In the rows, 128 means zero.
Known rows, with every way that one mark hangs from another:
nema[nipugip[peto[dusib solime suru[vabitov]]] toba]: [153 171 141 130 100  94 164 146 149 144 178 107 112 117 100 145 159 155]
peto[dusib suru]: [165 137 105 142 169 117 177  30  93 115 114 136 129 139 152 128  66 114]
vabitov[suru]: [145  97 138 162 145 117  91 155  92 148 144 133 146  72 150  82 103 194]
toba[nipugip[nema peto[dusib solime suru[vabitov[zirofu]]]]]: [ 52 148 131  62 119 155 137 100 115 118 114 141 102 177 103 145 185  41]
vabitov[zirofu]: [127  98 134 162 118 123  87 189 119 118 142 128 149 145 156 102 106 161]
nipugip[nema peto[solime suru[vabitov]]]: [ 73 124 119 101 100 173 130  89 152 121  88 143 103 155 117 145 146  73]
solime[peto[suru[vabitov[zirofu]]]]: [157 116 129 124 140 118 104 132 154 124  97 130 160 109 131 110 120 158]
suru[peto vabitov[zirofu]]: [102 131 122 145 145 151  74 218 158 119 133  80 127 145 149 165 124 145]
vabitov[suru[peto[solime]] zirofu]: [ 96 124 105 142 135  97  73 238  94 102 156 108 123 143 123  80 138 137]
nipugip[nema peto[dusib suru[vabitov[zirofu]]]]: [ 97 122 114 114 106 161 147  64 154 100  97 146 131 143 108 154 114  52]
peto[dusib solime suru[vabitov[zirofu]]]: [119 177  84  92 182 117 184 101  94  94 105 116 106 221 133 148  85  62]
toba[nipugip[nema peto[dusib suru]]]: [ 82 121 146  94 111 157 134  51 115 134 119 155 116 121 116 133 172  76]
solime[peto[dusib suru[vabitov]]]: [164 125 123 120 155 120 143  85 140 130  92 132 157 107 126 130  91 131]
zirofu[vabitov[suru]]: [168 109 138 127 173 124 113 165 113 174 103 141 159  53 136 111 100 146]
peto[dusib]: [138 108 132 159 141 132 141 115 101 136 131 133 141 131 154 133  67 134]
nipugip[nema[toba] peto]: [105  84 151 157  55 171  93 158 162 138 135 146 136  88 112 136 160 145]
nema[toba[nipugip[peto[dusib suru]]]]: [148 141 154 132 109 118 130 133 122 139 159 123 118  89 117 131 181 141]
dusib[peto[solime suru[vabitov]]]: [135 118 107 108 169 148 123 150 133 112  99 127 117 204 159 136 121 156]
dusib[peto]: [145  66 139 159 131 150  82 184 139 129 126 140 151 148 169 117 112 203]

Rows:
[ 84  83 140 144  73 168 122 100 145 129 114 158 137 116 115 139 111  82]
nipugip[nema peto[dusib]]
[155 161 141 141  87  82 161 140 137 140 184 119 114 115 100 123 161 157]
nema[nipugip[peto[dusib solime suru]] toba]
[130 117 118 159 153 113 104 155  94 129 149 112 133  86 133 108 100 151]
vabitov[suru[peto[dusib]]]
[127 163 148 105 121 126 138 155 124 141 150 111 102 121 111 150 188 121]
nema[toba[nipugip[peto[dusib solime suru[vabitov]]]]]
[ 77 100 138 134  54 167 104 182 147 133 131 144 114 134 103 134 172 116]
nipugip[nema[toba] peto[solime]]
[178 148 149 160  87  86 153 120 150 144 187 120 132  78 107 125 152 179]
nema[nipugip[peto[dusib suru]] toba]
[158 127 117 117 150 111 136 108 140 114  97 131 162 124 119 123  95 121]
solime[peto[dusib suru[vabitov[zirofu]]]]
[118 162  98 101 168 126 142 130 111 107 105 113 104 202 148 131 116 109]
peto[solime suru[vabitov[zirofu]]]
[161 154 107 124 188 134 180  41 112 122 104 119 128 142 152 162  65 111]
peto[dusib suru[vabitov]]
[175 149 161 154  92 103 129 146 172 156 181 108 129  68 117 136 170 208]
nema[nipugip[peto[suru[vabitov]]] toba]
[125 174  91  95 188 129 192  72  94 115  98 117 100 200 141 158  79  75]
peto[dusib solime suru[vabitov]]
[158 104 113 129 165 142 107 147 148 101 109 128 145 175 162 131 114 174]
dusib[peto[suru[vabitov[zirofu]]]]
[ 69 138 102  90 106 157 156  88 139  95  93 144 109 188  98 151 125  24]
nipugip[nema peto[dusib solime suru[vabitov[zirofu]]]]
[119 111 114 160 135  99  64 219 106 106 159 109 141 107 131  82 128 158]
vabitov[suru[peto] zirofu]
[149 132 150 153  97  91 148  77 144 146 162 133 132  94 125 111 121 149]
nema[nipugip[peto[dusib suru]]]
[126 155 154 110 115 131 117 170 133 147 151 110 102 112 119 142 204 145]
nema[toba[nipugip[peto[solime suru[vabitov]]]]]
[ 59 125 145  82 102 160 116  90 113 138 115 152  98 145 118 120 202  85]
toba[nipugip[nema peto[solime suru]]]
[136 136 113 110 180 119 130 181 106 156 104 123 134  93 117 130 105  93]
zirofu[vabitov[suru[peto[dusib solime]]]]
[167 112 122 135 139 106 142  76 125 125 100 146 159 104 126 104  92 133]
solime[peto[dusib suru]]
[149 123 160 159  89  97 121  96 155 154 162 132 130  82 135 100 142 180]
nema[nipugip[peto[suru]]]
